Known rows, with every step that occurs:
vugu > sepo > peva > borep > lezado: [ 1.22  1.02  2.13  1.11 -0.16  4.71 -0.18 -0.58  5.03 -1.97  0.06  2.93
  4.56 -0.82 -2.06  1.34  5.52  1.99  1.02 -0.22  1.95  1.93  0.91  2.63]
sepo > lezado > borep > vugu: [-3.63  3.35  0.51 -1.48  1.70  3.28 -0.61 -3.76  2.63 -3.72 -0.58 -0.38
  3.41  0.43  1.72 -0.53  0.17  3.21 -0.62 -1.57 -1.40 -0.70  3.04 -2.56]
peva > zulapu: [ 1.10  1.33  2.59  1.35  0.60  5.90 -0.29 -1.63 -1.84 -2.27  1.48 -0.28
  3.87 -2.71 -0.99  3.82  2.69  3.07  0.33 -0.34 -0.32 -0.19  1.99  1.42]
sepo > peva > borep > vugu: [-2.00  2.74  0.08 -0.52 -2.29  5.15 -0.56 -1.24  4.07 -4.02  0.23  1.90
  4.63 -2.09  0.09  0.69  4.46  3.84  1.25 -0.71 -1.03  2.51 -0.35  2.43]
vugu > sepo > lezado: [-0.40 -0.69  3.47  1.18  2.74  3.24 -1.25 -0.12  3.05 -1.53  0.33  1.59
  3.38  1.58 -0.68  3.92  1.04  2.65 -1.95  0.60  2.28 -1.73  5.60 -0.60]
peva > zulapu > vugu > borep > lezado: [-0.46  2.00  0.24  1.21 -0.43  5.36  2.15 -3.60 -2.01 -2.99  1.16  3.34
  2.19 -2.87 -1.57  2.87  2.43  2.67 -0.21 -1.86  2.48  1.06  0.39  2.56]
borep > lezado > sepo: [ 1.74  3.26  1.57  1.79 -0.79  2.73  0.60 -2.70  0.02 -0.62 -2.00  0.59
  1.89 -1.28 -1.23  0.84  1.09  0.69  1.69 -1.20 -0.91  0.61  0.89  0.23]
peva > zulapu > lezado: [ 2.43  3.16  1.99  2.34  1.61  7.07  0.50 -0.04 -4.21 -1.20  1.00 -1.35
  4.93 -3.20  0.15  3.69  1.59  4.60 -0.49 -0.25 -0.39 -1.70  1.76  2.39]
sepo > peva: [ 1.07  0.08  2.49  1.37 -0.57  5.34 -1.75 -0.05  2.33 -0.41  1.40  0.39
  4.48 -1.41  0.49  4.73  2.89  2.22  1.12  0.51 -0.48  0.24  2.51  2.24]
lezado > sepo > peva > borep: [ 0.52  3.17  2.35  1.96 -1.18  6.19  0.94 -0.17  0.62 -0.83  0.37  0.19
  2.62 -0.88 -0.33  2.54  3.89  2.09  1.73 -0.63 -2.51  3.23  1.70  3.11]
lezado > borep > vugu: [-2.39  3.27  0.85 -1.13  0.17  3.50 -0.21 -4.11  1.64 -1.41 -1.62  1.09
  4.88 -0.88  2.31  0.00  1.09  1.33  0.05 -2.29 -2.76  0.22  2.20 -1.83]
borep > vugu: [-1.32  2.10  0.52 -0.31 -0.83  2.68 -1.43 -2.01  2.23 -2.75 -0.96  1.94
  4.48 -1.57  0.81  1.44  1.36  2.32 -0.13 -0.88 -1.15  0.13  1.19 -0.21]
zulapu > vugu > sepo > peva > borep: [-0.65  0.18  2.34  2.84  1.03  4.75  0.56  1.49  2.09 -1.13  0.92  4.72
  4.78  0.60 -0.51  4.62  3.28  1.27 -0.27  0.38  0.44  2.81  4.63  3.71]
zulapu > vugu > borep: [-2.14  0.19  0.61  1.43  0.22  4.81  1.36 -1.74 -0.49 -0.43  0.66  5.48
  1.50 -0.58  1.21  4.43  0.76  1.42 -2.30 -1.40  0.99 -0.13  3.73  1.91]
zulapu > lezado > borep > vugu > sepo > peva: [ 0.63  2.39  2.70  1.18  1.55  5.32 -0.39 -1.33  2.29  1.79 -0.82 -0.49
  8.59  0.72  2.09  2.79  1.89  2.75  0.08 -0.99 -2.51  1.24  3.29  0.62]
lezado > borep > vugu > sepo > peva: [-0.51  0.84  3.06  0.22  0.76  4.05 -1.27 -2.92  4.73  0.83 -0.72  0.49
  7.68  1.01  1.18  2.81  3.01  1.35  1.11 -0.95 -2.40  2.43  3.36 -0.40]
peva > zulapu > lezado > sepo > vugu > borep: [ 0.47  4.79  2.21  1.14  1.11  6.95  1.75 -0.32 -4.16 -0.27  1.10  0.35
  2.79 -0.80 -1.70  5.22  2.33  3.76 -2.13 -2.17 -2.20  2.19  3.00  3.27]
peva > borep: [-1.25  2.47  0.92  0.60 -0.22  5.56  0.85 -0.72  0.99 -2.55 -0.16  2.97
  2.07 -1.83 -0.09  0.39  3.20  2.44 -1.02 -0.57 -0.03 -0.19  2.30  1.89]
lezado > zulapu > vugu > sepo > peva: [-0.08  0.28  3.38  4.03  2.53  4.40  0.00 -0.72  0.52  2.43  0.37  3.49
  3.89  1.99  1.37  8.01  2.90  0.71  1.22  1.33 -1.40  1.31  6.31  1.58]
peva > borep > lezado > zulapu: [-1.59  5.09  0.27  0.73  0.07  5.40  1.33 -3.24  0.07 -2.59 -2.10  3.63
 -0.11 -1.42  0.27 -1.38  4.79  2.85  1.62 -1.40  0.12 -0.47  1.09  0.42]
lezado > borep > vugu > sepo > peva > zulapu: [ 0.40  1.31  3.82  0.40  1.12  5.65 -0.85 -3.87  1.96 -0.40  0.98 -1.81
  8.40 -0.28 -0.12  3.93  4.43  2.62  1.87 -1.32 -2.52  3.32  2.46  0.51]
sepo > lezado > zulapu: [-2.14  2.60  1.73  1.25  2.33  5.18 -0.53 -2.40 -0.19 -1.64 -0.23  0.93
  0.03  1.18  1.66  3.45  1.51  3.36 -0.13  0.49  0.14 -2.72  5.06 -1.27]
vugu > borep: [-0.36  0.38  1.34  0.04 -0.71  5.84  0.44 -2.35  1.23  0.32 -0.01  3.74
  1.75 -0.61  0.91  2.96  2.30  2.65 -2.01 -1.47  0.79 -0.56  2.68  1.40]
vugu > sepo > lezado > zulapu: [-1.03  1.05  3.43  1.69  3.86  4.04 -0.81 -2.14  0.99  0.02 -0.68  1.66
  1.50  2.77  0.87  4.88  2.28  3.01 -0.77  1.09  0.51 -1.64  6.64 -1.45]
peva > borep > vugu > sepo > lezado: [-3.25  1.63  0.93 -0.58  1.71  3.45 -0.50 -1.62  4.66 -5.18 -0.94  2.96
  3.51  1.16 -0.96 -0.07  2.73  4.46 -1.80 -0.80  1.71  0.95  3.14 -0.06]

Rows:
[ 0.29  5.76  0.38  1.70 -1.23  6.04  1.10  0.18 -0.26 -1.48 -1.14 -0.93
  5.30 -1.59  0.38  1.14  2.50  4.34  1.40 -1.14 -3.21  3.01 -0.15  3.41] -> zulapu > lezado > sepo > peva > borep > vugu
[ 0.51 -0.30  2.63  0.87 -0.22  2.94 -2.39 -1.24  5.31 -0.28 -0.28  1.72
  7.24  0.45 -0.33  4.62  3.44  2.13  0.83 -0.02 -0.53  1.79  2.05  1.00] -> borep > vugu > sepo > peva
[ 1.64  4.59  1.69  3.01 -0.29  7.36  1.70  1.32 -1.32  0.03  0.10 -1.27
  3.76 -1.18  0.47  2.46  2.76  3.47  0.72 -0.54 -2.43  2.03  1.47  4.23] -> zulapu > lezado > sepo > peva > borep
[ 0.29  1.10  0.89  1.68 -0.86  6.53  1.07 -2.37 -0.09 -2.66  2.90  2.39
  3.47 -2.76 -1.58  4.77  3.74  2.92  1.28 -1.17  2.18  2.16 -0.15  3.88] -> sepo > peva > zulapu > vugu > borep > lezado
[-0.18  1.23  0.66 -0.48 -1.35  5.05  0.45 -3.46  2.10 -1.19 -0.48  3.76
  1.35 -1.70 -0.59  0.63  2.74  2.32 -0.64 -1.66  2.55 -0.91  0.29  1.02] -> vugu > borep > lezado
[ 0.77  3.75  2.80  1.33  3.14  6.01  1.01 -2.97 -1.67 -0.14 -0.74 -1.68
  8.27 -0.99  0.52  1.71  1.76  3.76 -0.75 -1.92 -2.22  0.85  2.92  0.24] -> peva > zulapu > lezado > borep > vugu > sepo
[-1.34  3.00  2.02 -0.01 -0.26  4.13  0.61 -1.72  0.69  0.30 -0.18  3.87
  1.06  1.19 -1.29  4.37  2.40  0.87 -2.08 -2.23 -1.80  2.47  4.18  1.15] -> lezado > sepo > vugu > borep
[ 3.04  3.12  2.65  3.30 -0.10  6.04  0.33  1.11 -1.59  2.21  0.27 -2.09
  4.84 -1.07  1.09  5.16  1.15  2.51  1.08  0.06 -2.77  0.94  2.38  2.87] -> zulapu > lezado > sepo > peva
[-2.81  3.99  0.65 -0.89  0.30  4.71  0.24 -3.53  1.73 -1.46 -0.47  5.93
 -0.30  0.79 -0.88  2.24  4.37  1.65 -0.76 -1.89 -0.11  0.27  2.71  0.26] -> sepo > vugu > borep > lezado > zulapu
[-0.90  2.94  0.40  0.14 -0.52  5.91  1.06 -5.35  0.29  0.21 -1.46  4.24
 -0.13 -0.46  0.83  1.18  3.85  2.84  0.63 -1.99  0.92 -1.15  1.30  0.15] -> vugu > borep > lezado > zulapu
[-1.01  4.38  1.08  0.89 -0.90  6.58  0.16 -2.44  1.89 -2.22 -0.47  2.11
  1.24 -1.40  0.19  0.66  5.99  3.13  2.99 -0.21 -0.73  0.82  0.37  1.97] -> sepo > peva > borep > lezado > zulapu
[-0.56  1.97  2.24  3.37  2.75  2.12  0.94 -2.91 -0.44  0.52 -1.94  5.15
  2.57  1.20 -0.08  3.57  1.88 -0.07  0.84  0.01  0.39 -0.22  4.76 -0.55] -> borep > lezado > zulapu > vugu > sepo
[-0.41  0.25  2.30  0.49  0.30  2.16 -1.43 -1.72  3.59 -0.84 -1.76  3.03
  5.92  0.32 -0.28  2.79  1.87  1.86 -0.83 -0.73 -0.18  0.79  2.71 -0.54] -> borep > vugu > sepo
[ 0.47  1.41  2.60  3.72  1.81  3.08  0.08 -1.84  1.46  0.98 -0.37  3.98
  3.61  1.07 -0.17  5.37  3.16  0.36  2.51  0.90 -0.01  1.05  4.15  0.94] -> borep > lezado > zulapu > vugu > sepo > peva
[ 1.40  0.06  3.40  1.20  0.05  4.79 -2.11 -1.91  2.42 -1.63  1.31 -0.70
  7.92 -1.14 -1.53  5.49  4.31  3.76  1.69  0.05 -0.68  3.16  1.17  2.01] -> borep > vugu > sepo > peva > zulapu
[-1.49  6.00  0.93  0.05 -0.47  2.48  0.86 -0.57  1.89 -4.49 -1.22  3.75
  0.87 -0.70 -3.54 -0.58  3.35  0.68  0.34 -2.01 -1.24  3.10  1.16  1.25] -> peva > borep > lezado > sepo > vugu
[-2.05  0.08  2.08 -0.19  1.67  1.78 -1.84 -1.94  4.49 -3.28 -0.79  1.73
  4.73  1.58 -0.77  2.75  1.12  3.66 -1.44 -0.20  1.51 -0.40  3.75 -1.31] -> borep > vugu > sepo > lezado
[-0.91  0.79  3.75  0.35  3.70  3.94  0.02 -2.47  2.66 -0.04 -0.07  0.60
  3.91  2.41  1.22  2.29  1.22  1.67 -1.90 -0.27  0.60 -1.21  6.88 -1.76] -> vugu > sepo > lezado > borep
[-0.24  0.71  1.34  2.62  0.52  3.57  0.88  0.12  3.15 -2.56  0.47  4.80
  4.77 -0.66 -1.79  2.53  3.75  0.78  0.80 -0.04  1.85  2.37  2.11  3.09] -> zulapu > vugu > sepo > peva > borep > lezado
[ 1.22  5.42  2.53  2.41  2.10  5.01  0.69  0.97 -4.37 -1.59  1.23 -1.43
  4.03 -1.31 -2.07  5.06  1.52  2.50 -0.80 -0.59 -3.28  1.99  3.39  2.52] -> peva > zulapu > lezado > sepo > vugu
[-1.85  4.06 -0.05  2.34 -0.09  5.24  1.48 -1.79  0.34 -2.92  0.03  4.16
  1.12 -1.27  0.29  1.76  4.38  1.83  2.87 -0.18 -0.69  1.56  1.41  2.39] -> sepo > peva > borep > lezado > zulapu > vugu
[ 2.50  4.04  1.97  3.25  0.89  5.04  1.26  0.24 -3.26  1.45 -1.40 -1.13
  3.70 -1.08  1.15  3.21 -0.20  2.35 -0.37 -0.69 -2.27 -0.62  2.83  1.21] -> zulapu > lezado > sepo
[ 0.40  1.84  0.76  2.38 -1.65  4.37  1.63 -2.57  0.47  0.17  0.27  2.93
  1.94 -0.84 -0.61  4.46  2.00  0.91  1.64 -1.52 -0.10  3.10  0.95  2.98] -> zulapu > vugu > borep > lezado > sepo > peva
[ 2.69  2.69  2.37  1.20 -2.03  7.40  1.01 -3.96 -0.53 -0.73  1.48 -1.02
  3.00 -2.36 -2.44  3.86  4.78  3.45  3.22 -2.18 -0.16  3.51 -1.21  2.99] -> vugu > borep > lezado > sepo > peva > zulapu
[-4.16  3.30  1.38 -0.02  2.35  4.27  0.20 -3.07  2.90 -3.49 -2.19  3.37
  1.90  2.38  0.25  0.48  3.65  4.59 -0.63 -0.69  0.02  0.69  4.12 -0.91] -> peva > borep > vugu > sepo > lezado > zulapu
[-2.93  5.06 -0.70  1.93  1.01  4.25  2.62 -2.80 -1.50 -3.15 -1.67  5.49
 -0.20 -0.83  0.32 -0.53  2.76  1.44  1.38 -1.03 -0.01  0.38  2.11  0.97] -> peva > borep > lezado > zulapu > vugu
[-0.09  1.69  1.62  2.70  1.44  4.72  0.70 -0.78 -3.65 -2.53  1.99  1.51
  3.74 -2.32 -0.61  5.08  1.09  1.79 -0.07 -0.18 -0.54  0.68  3.28  1.86] -> peva > zulapu > vugu
[-0.31  4.27  1.45  0.78 -0.02  1.41 -0.42 -1.02  1.56 -2.46 -0.60  2.57
  1.91 -0.35 -3.14  1.70  1.64 -0.13  0.34 -1.41 -1.41  1.79  2.22 -0.01] -> borep > lezado > sepo > vugu
[-2.87  2.06  0.51  2.12  1.18  5.92  2.12 -3.48 -2.58  1.48 -0.44  5.81
 -0.04  0.70  2.74  4.93  1.83  1.58 -1.06 -1.40 -0.59 -0.20  4.53  1.27] -> lezado > zulapu > vugu > borep
[-2.11  2.05  2.11 -0.58  2.20  4.82 -0.22 -2.55  1.05 -1.92  0.58 -0.29
  2.31  0.26  2.09  0.73  0.36  2.19 -0.99 -0.98 -0.40 -1.93  5.17 -1.76] -> sepo > lezado > borep
[ 0.70 -1.54  3.42  3.25  1.37  3.29 -0.83  1.02  1.94  1.04  1.40  3.60
  5.63  0.79 -0.01  7.33  1.96  0.11  0.06  0.91  0.12  1.61  5.24  2.46] -> zulapu > vugu > sepo > peva
[-2.88  3.22 -0.45 -0.79 -1.03  4.08  0.12 -1.66  2.49 -4.54 -1.32  3.12
  3.54 -2.07 -0.02 -1.51  2.91  3.25 -0.20 -1.81 -0.84  1.51  0.20  1.03] -> peva > borep > vugu
[-0.95  3.99  0.80  0.85 -2.13  4.72  0.38 -1.61  2.32 -2.64 -0.83  0.15
  4.22 -1.21 -0.62  0.83  3.65  2.80  1.99 -1.31 -3.27  4.44 -0.50  2.41] -> lezado > sepo > peva > borep > vugu
[ 0.86  2.53  1.19  0.92 -1.72  4.28  1.59 -4.14  0.26  0.39 -1.83  2.44
  0.69 -1.03 -1.04  1.03  2.42  1.62  0.67 -2.65  0.64  1.09  0.59  0.64] -> vugu > borep > lezado > sepo
[-1.26  1.55  2.41 -0.32  1.50  2.99 -0.32 -4.11  3.07  0.17 -2.05  1.88
  6.44  1.00  1.40  0.93  2.10  0.60 -0.78 -2.15 -1.98  1.05  3.96 -1.80] -> lezado > borep > vugu > sepo
[-2.33  1.57  1.47 -0.99 -0.11  4.73 -0.58 -0.72  2.69 -1.30  1.17  5.61
  1.74  0.17 -0.79  3.94  3.00  1.63 -2.95 -1.29  0.09  0.34  3.85  1.74] -> sepo > vugu > borep
[-1.58  1.27  3.29  2.11  5.08  4.32  1.13 -2.24 -1.74 -2.04  1.69  0.24
  4.40  1.07 -0.25  4.52  0.35  1.77 -1.24 -0.55  0.40  0.50  7.13 -0.62] -> peva > zulapu > vugu > sepo > lezado > borep
[-3.96  1.95  0.48  1.17  2.42  5.78  1.64 -3.11 -1.47 -1.18  0.31  4.52
 -1.33  1.93  2.31  4.77  1.00  3.41 -1.50 -0.50  1.04 -1.21  5.76  0.06] -> sepo > lezado > zulapu > vugu > borep
[-0.11  3.72  1.25  1.13  0.32  4.12 -0.01 -3.58 -0.13 -0.92 -1.83  2.01
  0.96 -1.01  0.47  0.93  3.01  1.79  2.04 -0.51 -0.38 -1.80  2.02 -0.80] -> borep > lezado > zulapu
[-1.02  0.95  2.90  3.84  3.43  3.19  0.59 -1.42 -1.35  1.87 -1.32  5.05
  2.74  2.16  1.46  6.02  1.54  0.17 -0.44  0.34 -1.07 -0.14  7.10 -0.12] -> lezado > zulapu > vugu > sepo
[-1.32  1.34 -0.59  0.95 -0.70  3.67  1.58 -2.79  0.55 -1.66 -0.07  5.97
  1.36 -1.73 -0.24  1.98  1.24  1.37 -0.93 -1.81  2.32 -0.13  1.59  1.40] -> zulapu > vugu > borep > lezado
